Known rows, with every way that one mark hangs from another
j_956{j_625}: [ 19.5 -10.8  -8.1 -44.1  -4.5 -12.2  22.5 -16.9 -11.8 -43.1 -13.0   9.6
  -8.8   0.1 -34.4   3.7 -18.7  -9.2   2.8 -14.5 -21.4   1.8   1.9]
j_956{j_625 j_922}: [ 15.4 -23.4  -1.9 -40.3  -1.6 -19.0  30.2 -13.9 -16.5 -45.8 -26.6  17.1
  -7.3  11.1 -43.5  -5.3 -16.9 -14.9   2.9  -4.6 -11.9   3.3  -2.3]
j_363{j_625{j_956}}: [ 21.5 -15.9  -0.8 -50.0  -4.8   4.0   9.4 -17.1  -9.0 -40.9 -13.2  15.3
 -20.6 -13.8 -30.4 -18.2 -34.9   2.1  -5.1 -16.4 -21.7 -13.6   2.8]
j_964{j_363{j_625 j_922}}: [  3.3 -30.2  -9.3 -46.4  -3.4  -1.0  26.2  -1.6  -8.6 -35.6  -4.3  21.5
 -19.5  17.9 -30.0   4.1  -7.8  -7.8 -13.4 -36.4 -30.8 -24.7   7.1]
j_257{j_372{j_389{j_184 j_964}}}: [  3.5 -30.4  36.0 -53.3  -5.2 -51.6  27.8 -10.6  -7.9 -38.4   1.4  15.0
  -4.0  23.1 -14.2  -9.0 -28.4   3.3   3.2 -43.4  -6.0 -16.8  -3.2]
j_389{j_184 j_257{j_372} j_964{j_956{j_625}}}: [ 33.7 -25.6  25.6 -72.0  -7.2 -56.5  32.0  -5.0 -13.7 -57.1 -13.0  31.3
 -22.9  20.7 -21.2  -9.0 -23.6   2.3   8.4 -32.2   0.6 -11.5  -0.3]
j_956{j_625 j_922{j_363}}: [ 18.8 -18.8  -4.6 -29.3  -6.0 -10.2  33.8 -11.0 -11.1 -36.9 -20.8  10.5
 -15.5  19.7 -39.9   1.7  -7.6  -7.7  18.1 -18.6  -4.8   4.3 -12.4]
j_922{j_363{j_625}}: [ 16.0 -11.0  -7.5 -33.6  -5.2   9.6  21.7  -9.5   0.6 -23.7   2.5   3.5
 -25.6   3.9 -34.2  -2.7 -13.5   6.7   7.6 -27.7 -27.5 -11.0  -7.5]
j_372{j_389}: [ -3.3 -21.3   3.1 -41.3  -2.8  -4.6  26.8 -13.8  -4.9 -32.2   1.0  10.4
  -5.6   5.7 -23.4   8.8 -23.9 -10.6   7.0 -30.8 -13.4  -0.3   2.2]
j_184{j_257{j_372} j_389{j_964{j_956}}}: [ 35.9 -30.1  27.1 -49.4   4.0 -30.4  22.8 -14.7  -1.8 -43.1 -15.7  11.1
 -36.8  12.4 -25.8  -8.4 -15.3  -0.4  -5.1 -59.7   5.9  -6.4  -7.2]
j_363{j_625}: [ 11.5 -15.1  -4.2 -44.7  -1.0   2.1  17.8 -12.2  -3.7 -31.3  -2.7   8.6
 -18.4  -3.3 -36.8  -8.1 -22.4   1.2  -7.6 -14.9 -33.1 -11.3   2.1]
j_922{j_363 j_956{j_625}}: [ 34.7  -8.9 -23.8 -37.9 -22.1  -3.9  34.9 -10.6  -1.4 -24.6 -13.6  10.6
 -10.5   6.5 -20.5   7.7 -10.7   2.2  27.9 -31.8   2.3   6.9  -9.0]
j_964{j_363 j_389{j_184 j_257{j_372}} j_956{j_922}}: [  5.0 -44.4   4.6 -51.0 -12.0 -45.4  44.0   3.0 -11.2 -44.2  -2.2  47.5
 -30.7  22.2 -18.7 -15.4 -18.2  -8.7  -4.9 -59.8  21.3 -14.5  -3.0]
j_184{j_257 j_389}: [ 22.3  -6.0  10.3 -44.7   8.7  -3.7  20.0 -21.9   5.4 -35.7 -20.1  -0.2
 -27.1  -5.0 -25.5  -7.1  -5.7  -7.9   4.2 -40.1  -9.4  -0.9  -0.9]
j_184{j_389{j_257 j_964{j_363{j_625}}}}: [ 23.6 -18.8  23.2 -59.7   1.4   0.1  34.5  -5.2   2.9 -45.3  -5.9  23.4
 -50.7   7.7 -22.3  -3.7  -2.8   1.1  -2.5 -52.5 -15.7 -27.7  11.8]
j_625{j_956{j_922{j_363}}}: [ 14.0 -20.7   0.2 -30.2  -4.1  -4.8  15.4 -11.9  -6.5 -30.2 -20.3   8.1
 -19.7   3.3 -25.6  -6.7 -25.0  -7.5  20.3 -27.5   0.9   0.4 -16.2]
j_257{j_372}: [ 18.1 -15.5  -7.7 -42.8   8.7 -30.7  14.6 -16.7  -2.7 -32.3  -3.5  -0.6
  -4.2   1.4 -24.3  -3.2 -29.0  -7.7   0.9 -29.4 -14.4   2.1  -5.4]
j_625{j_956}: [ 15.7 -13.3  -4.2 -46.6  -2.9  -6.3   5.2 -18.1  -6.4 -37.6 -12.4   6.9
 -13.4 -17.1 -19.8  -5.8 -37.2  -8.9   4.9 -21.5 -12.8  -2.0  -2.0]
j_389{j_257 j_964{j_363 j_956}}: [ 15.9 -33.0   6.7 -52.7  -7.0  -9.8  26.2   3.8  -1.8 -41.9   4.1  22.0
 -39.1   9.1 -10.0  21.4 -15.0  -4.0   2.0 -49.2 -11.7 -14.9  -1.2]
j_372{j_389{j_184 j_964{j_363 j_956{j_625 j_922}}}}: [  3.3 -59.8  31.8 -42.4 -36.1 -33.1  51.6   0.0 -30.9 -54.7  -9.3  48.4
 -20.0  43.6 -28.4   7.6 -15.4   0.3  -4.4 -41.2   6.1 -20.5  -1.9]
j_257{j_372{j_389}}: [  7.9 -26.4   2.6 -41.7   5.6 -28.4  27.1 -17.3  -5.3 -34.4   1.8   9.1
  -0.4  11.2 -22.0   2.0 -29.4  -8.7   4.1 -39.7  -2.4   2.1  -1.2]
j_184{j_389{j_257{j_372} j_964{j_956}}}: [ 29.8 -24.9  23.8 -63.5   7.9 -33.2  26.7  -7.9  -0.3 -44.1  -9.8  22.2
 -38.9   9.6 -23.8  -8.4 -22.7  -9.2   8.4 -57.2   6.4  -6.5   1.1]

Rows
[ 24.0 -12.2  -3.9 -38.9  -8.7  11.3  13.7 -14.9  -2.8 -31.1  -6.6   8.6
 -28.3  -5.9 -26.4 -10.9 -27.1   7.8   9.3 -30.5 -16.1 -11.5  -5.8]
j_922{j_363{j_625{j_956}}}
[  1.0 -55.5  39.6 -46.5 -14.3 -54.7  37.2  -1.1 -20.3 -42.2  -6.4  34.4
 -11.0  38.9 -27.2 -13.9 -31.2  -1.8   0.6 -39.9  11.2 -13.4 -10.0]
j_257{j_372{j_389{j_184 j_964{j_956{j_922}}}}}
[ 17.3 -28.0   9.1 -47.6 -11.8 -40.2  27.8 -11.3  -5.7 -39.0  -4.6  25.2
 -23.1   7.2 -21.8 -21.5 -22.1   2.6 -11.6 -53.6   6.7 -10.4  -5.9]
j_964{j_389{j_184{j_257{j_372}}} j_956}
[ -0.8 -19.9  42.3 -65.8  -3.6 -28.4  31.9  -3.6   0.0 -42.6  -1.4  21.7
 -17.4  16.0  -7.1  -3.0 -16.3  -2.4  17.3 -34.0  -8.4 -17.1   2.3]
j_372{j_389{j_184 j_257 j_964}}
[ 21.1 -35.9  41.8 -53.8 -22.9 -28.6  40.3 -10.4 -17.6 -56.4 -13.7  31.9
 -21.1  27.5 -24.1   1.2 -11.8   7.6   0.2 -36.0  -1.5 -14.1  -0.9]
j_372{j_389{j_184{j_257} j_964{j_956{j_625}}}}
[ 39.5 -31.4  34.0 -58.1  -6.1 -37.8  17.2 -14.3  -6.2 -54.1 -16.3  18.4
 -32.8  11.2  -9.8 -22.6 -20.4  22.8 -17.0 -50.0  -4.6 -33.4  -4.6]
j_389{j_184{j_257{j_372}} j_964{j_363{j_625{j_956}}}}
[ 31.4 -43.0  25.3 -51.8 -14.1 -37.1  28.6  -5.5  -8.0 -45.4  -0.4  24.9
 -37.9  25.5 -18.8  -9.7 -11.8  22.8 -22.9 -53.4  -9.9 -30.6  -7.6]
j_389{j_184{j_257{j_372}} j_964{j_363{j_625} j_956}}
[ 29.7 -36.7  35.8 -34.5  -8.6   3.4  37.2  -6.7  -3.7 -37.7 -22.6  21.9
 -56.0  27.3 -45.3 -16.9   2.0   8.0   2.3 -50.5   0.7 -16.8 -13.1]
j_184{j_257 j_389{j_964{j_956{j_922{j_363{j_625}}}}}}
[ 27.7 -24.8  18.6 -62.3  -1.2  -0.6  20.0  -5.1  -1.3 -52.8  -9.9  23.9
 -42.9  -3.5 -11.7  -3.0 -20.4   5.8  -4.7 -41.1 -14.6 -27.2   5.9]
j_389{j_257 j_964{j_363{j_625{j_956}}}}
[ 13.8 -23.1   4.4 -57.9  -0.4  -1.7  11.5 -10.5 -12.0 -43.5 -20.5  23.7
 -13.5   2.3 -33.0 -19.3 -27.3  -9.3  -4.8 -22.6 -21.8 -19.8   7.1]
j_363{j_625{j_956} j_922}
[ 14.7 -28.4  35.5 -78.0  -6.5 -21.8  23.2   2.6  -7.3 -57.2 -16.8  38.0
 -32.8  17.6  -9.6 -15.8 -14.0   1.7  -0.7 -42.9 -15.4 -42.1   8.4]
j_389{j_184 j_257 j_964{j_363{j_625{j_956} j_922}}}
[ 17.3 -27.4  18.0 -44.5 -10.8   1.6  29.1  -7.8  -4.1 -38.5  -2.4  18.4
 -43.1   8.1 -29.5  -2.7  -9.1   4.6 -13.5 -51.8 -24.6 -28.6   7.6]
j_184{j_389{j_964{j_363{j_625}}}}
[  8.9  -9.9   9.1 -63.0   3.2 -44.4  27.5  -9.2   1.6 -39.0  -2.4  24.4
 -16.8   0.9 -14.6 -24.5 -22.0  -7.6   4.8 -45.8   1.6 -11.3   3.2]
j_964{j_389{j_184 j_257{j_372}}}
[  6.7 -34.8  26.8 -57.9  -6.1 -10.3  35.2   0.6  -3.6 -42.6   2.1  28.2
 -27.9  14.1 -15.8  11.8 -22.5  -8.5  11.8 -42.8  -2.6  -8.3   1.6]
j_372{j_389{j_257 j_964{j_956}}}
[ -6.0 -25.9  36.6 -50.6 -14.7 -27.7  26.8  -6.5  -8.2 -36.2   1.7  16.8
  -9.1  16.0 -15.2  -3.3 -23.2   1.0   6.3 -33.3 -16.8 -18.8  -0.4]
j_372{j_389{j_184 j_964}}
[ 24.8 -12.8  31.9 -47.9   5.9  -9.7  18.8 -16.6   4.8 -39.8 -21.3   0.6
 -34.0   1.5 -23.5  -6.5  -4.4  -4.0   0.9 -44.7 -13.7 -10.6  -2.1]
j_184{j_257 j_389{j_964}}
[  1.3 -57.7  41.8 -40.0 -21.9 -26.9  42.9   0.2 -12.5 -46.4  -8.0  34.2
 -29.4  39.5 -15.9   6.2  -6.4   5.0  -5.3 -52.4   9.0 -21.2  -9.7]
j_372{j_389{j_184{j_257} j_964{j_363 j_956{j_922}}}}
[ 17.5 -64.9  29.9 -34.5  -4.1 -35.7  44.5  -4.8 -10.9 -48.2 -11.0  26.6
 -26.9  40.9 -20.5   9.3 -11.8   1.0 -10.1 -63.6  19.4  -9.9 -11.7]
j_184{j_257{j_372{j_389{j_964{j_363 j_956{j_922}}}}}}
[ -2.0 -39.4  42.5 -54.3  -8.0 -27.2  34.8  -0.5  -6.3 -47.0  -8.9  22.7
 -14.3  38.9  -5.4   8.4   4.0  -1.5  -1.5 -59.4  -9.0 -30.4   1.0]
j_372{j_389{j_184{j_257} j_964{j_363{j_922}}}}
